Each row was made from one path, in order. Every step used is in the known rows, and no mark comes twice. Write each row's path.
In the rows, zero is written as 128.
Known rows
zepag monev nipi kofo: [112 108 169  98 109 141 117 134 104 111 157  88 154 165  97 125 175 161
 119 105 140 165 131 185 119 133 126 153 108 130]
runog moko surudus: [124  85 126  56 147 101 111 136  55 116 160  43 174 102  95 119 200  86
 112  87 130 105 165 191 143 131 165 164  76 134]
peguk nipi kofo zepag kagifu: [106  60 154 121 112 112 108 109 133 126 123 132 158 123  89 137 175 162
 122  93 196 116 127 130 116 127 155 115 115 107]
runog moko: [154  90 126  62 149 118 108 131  62 102 178  60 169 121 100 121 171  97
 109  85 142 100 151 190 132 131 159 170  69 139]
nipi peguk zepag: [170  98 173 103 137 130 148 140 113 163 141  94 181  56  84 145 159 137
 134 108 151  90 115 142 149 114 110 134  88 142]
zepag monev nipi peguk: [148 122 189  93 128 164 137 136 103  98 147  85 162 126  98 127 169 168
 115 103 138 162 109 173 146 117 119 163  85 135]
kofo zepag: [130  84 190  81 135 123 132 124  86 124 141 111 179 138  89 154 145 148
 121  96 149  74 149 166 119  99 142 152  99 127]
kofo zepag kagifu: [131  79 172  82 132 115 109 113 105 114 137 132 188 140 102 148 146 146
 114 101 178  86 143 149 111 104 144 145  85 115]
podura zepag: [155 110 175  70 119 113 141 128  93 144 168  89 186 135  82 132 150 103
 123 119 128 103 150 182 121 122 136 163  78 171]
kagifu nipi podura zepag: [117  93 163  94 130 147 153 156  97 104 131  75 192 111  85 147 146 147
 119 111  97  69 156 153 111 153 151 168  62 188]
kagifu zepag: [145  99 146  86 111 124 141 124  70 142 143  77 210 125  87 161 147 102
 130  96 135  66 139 166 112 106 117 162  93 139]
nipi bakeleb zepag: [125 121 173  87 110 110 156 132 100 127 142  71 178 111  90 187 140 108
 113 103 167 102 163 179 121  85 114 140  84 119]
podura nipi: [136 106 164 112 112 132 141 162  78  75 158  89 202 137  95 111 167  76
 128 114 144  88 149 195 112 114 153 167  78 167]
moko kofo: [110  85 123  94 115 127 105 147  76 145 152 101 182 141  93 151 193  68
 115 121 195 123 161 193 105 109 137 145  87 149]
peguk nipi monev: [130  82 134 108 106 117 159 124 123 123 149 111 144 183 102 125 174 153
 115  85 170 112 126 174 133  85 160 146  96 132]
memep zepag kagifu nipi: [154  77 124 112 128 111 113 143 106  95 154  95 222 101  89 155 151 117
 121 126 163 100 157 143 104 107 117 165  67 162]
nipi bakeleb zepag kagifu: [126 116 158  86 105 102 133 120 116 114 139  92 188 115 101 183 137 106
 108 106 193 117 160 164 113  91 109 136  69 108]
kofo zepag kagifu nipi: [119  76 159 100 139 131 117 126 103  83 135 119 196 131  94 149 136 170
 111 111 177  76 130 137  99 125 136 149  91 114]
kofo zepag monev: [132  94 196  64 134 135 120 102 100 114 152 101 174 177  96 147 150 191
 116  84 131  86 124 174 124  99 127 153  92 111]
bakeleb zepag monev nipi: [135 130 203  80 120 139 134 129 107  73 125  80 179 158  94 141 148 156
 107 108 152 133 132 197 137 104 127 162 112 122]
zepag kagifu: [134  84 130  72 117 113 102 127  97 113 154 111 187 140 115 137 165 102
 112 110 182 107 151 173 110 105 139 153  67 125]
kagifu nipi: [125  87 138  99 133 138 141 156  79  81 153  78 188 127  90 136 153 125
 114 122 149  78 141 184 101 120 133 167  91 147]
memep zepag monev: [171  96 158  76 122 119 118 118 104 128 171  74 197 136  91 157 167 138
 124  99 117 106 151 178 129  82 109 169  67 152]
memep turiker: [142  99 125  80 120 111 122 159  73  92 175 103 199 137  91 147 174  95
 121 117 142  77 181 182 127  93 128 173  83 138]
memep nipi bakeleb zepag kagifu: [132 101 148 106 123 105 134 132 124  74 117  88 178  83  98 168 166 120
 110 104 199 117 178 156 128  96 119 151  65 131]
peguk zepag monev: [145  95 163  71 141 123 127 121 117 124 155  94 188 148  94 134 148 168
 124 105 123  94 121 164 136 119 107 134  94 107]
nipi kofo zepag: [119  85 177 103 108 117 118 119 104 168 148 108 156 124  84 158 165 149
 130  91 156  88 141 163 102 114 135 139 115 135]
moko kofo zepag: [ 98  77 153  99 124 126 109 131  88 142 137 115 179 134  84 164 174 109
 118 111 195  98 152 169 103 108 141 139  98 133]

Write each row's path
[125 104 179  95 146 132 138 142 113  93 134  93 185 139  89 119 139 171
 123 119 130 130 122 152 143 134 117 139 113 112]
peguk zepag monev nipi
[124 109 193 130 101 138 119 125 109 109 160 105 176 143  84 128 168 152
 135  93 134  98 115 169 100 137 134 152  95 142]
podura nipi kofo zepag monev
[133 105 183  50 121 143 133 118 113 138 144  86 178 157 100 147 159 164
 119  86  76  91 160 168 132 134 143 167  42 170]
nipi podura zepag monev
[113 118 205  80 122 152 141 138 118  79 100  81 174 141 101 151 155 175
 107  90 127 117 149 183 143 114 139 165  91 140]
bakeleb zepag monev nipi podura
[113 100 207  87 141 147 133 123  99  82 135 108 168 172  91 133 137 198
 114 101 136 126 127 162 126 112 136 158 112 115]
kofo zepag monev nipi
[104  71 122  94 129 142 116 150 105  77 123  99 191 116 114 147 160 142
 109 107 154  77 156 148 102 136 147 156  53 149]
zepag kagifu nipi podura
[129  83  99  80 142 120  86 136  59 117 170  69 175 124  93 133 194  63
 107 100 182 129 153 187 118 140 158 158  71 142]
runog moko kofo
[108  81 163 126 120 135 131 139  97 119 144 100 169 115  74 153 154 167
 124 111 153  72 122 149  86 139 130 147 119 137]
kagifu nipi kofo zepag
[121  94 171 138  98 119 109 135 114 107 146 121 191 119  89 126 166 121
 134 104 174 100 129 147  91 142 145 142  93 147]
podura nipi kofo zepag kagifu
[ 93  69 132 118 130 131  92 133 100 103 128 128 195 124  89 159 166 126
 110 126 215 110 132 138  87 133 137 135  93 123]
moko kofo zepag kagifu nipi
[100  94 197 130 114 128 134 145 100 125 127 112 152 118  79 137 153 154
 128 108 167 137 149 153 112 130 151 143 134 143]
monev nipi kofo zepag
[143 109 189 128 142 141 163 164 110 120 118  97 177  56  80 124 147 142
 131 127 155 140 124 135 152 130 123 140 111 148]
monev nipi peguk zepag
[101 124 172  87 125 143 146 135  99  82 158  77 163 162 100 144 145 161
 112 107 142 170 146 175 124 109 120 151  82 111]
zepag monev nipi bakeleb
[117  80 113 116 111 123  97 137 111 110 154 105 181 116 101 138 171 128
 116 119 181 103 129 157  85 143 130 151  88 138]
zepag kagifu nipi kofo
[102  99 133 110 125 133 161 154  85  85 162  69 184 118  87 164 138 128
 115 118 151 102 152 160  91 115 116 151  77 129]
kagifu nipi bakeleb
[ 99 128 189 114 116 120 166 156  98  84 124  81 171 106  84 161 128 117
 112 118 176 152 171 167 125 101 129 145 106 129]
monev nipi bakeleb zepag
[119 100 164  79 131 159 142 139 109  91 140  74 188 138  91 144 148 183
 115 103  81  82 138 157 114 157 135 172  55 170]
kagifu nipi podura zepag monev
[113 110 171  95 115 125 152 113 126  87 131  74 168 144  91 165 150 155
 109  89 170 126 133 166 139  96 124 125  93  87]
peguk nipi bakeleb zepag monev
[106  93 181  87 146 144 143 148 123  95 114  94 179 131  97 132 143 196
 123 103 103 122 144 141 147 143 132 136  95 130]
peguk zepag monev nipi podura
[126  78 162 101 106 110  96 109 118 159 148 130 163 121  95 156 167 145
 124  96 177 103 137 143  95 125 132 134 102 122]
nipi kofo zepag kagifu
[122  78 155 110 122 124 128 111 123 100 141 134 176 157  99 151 135 198
 112  96 177  90 110 133  96 111 139 153  89 118]
kofo zepag kagifu nipi monev
[142  98 144 107 106 112 111 122 119 132 166 105 192 112  83 132 155 127
 121 134 156 120 124 145  91 163 125 152  84 158]
podura zepag kagifu nipi kofo
[110 128 162  97 109 140 153 119  89 102 142  63 194 144  87 165 128 154
 124  98 127 143 127 143 120 117  98 154  91 114]
kagifu zepag monev nipi bakeleb
[107 121 178 112 109 114 147 148 111  75 116  95 178 112  95 158 128 115
 108 124 195 166 164 153 120 106 125 136  95 119]
monev nipi bakeleb zepag kagifu
[128 111 145  97 117 110 137 127 112  99 167  91 200 114  86 149 126 123
 114 134 158 129 138 131  94 147 115 145  58 143]
podura zepag kagifu nipi bakeleb
[136  81 116 117 157 141  83 124  95 102 142  91 179  64  84 143 179 131
 108 100 207 120 102 123 113 166 142 152  69 129]
runog moko kofo zepag kagifu nipi peguk
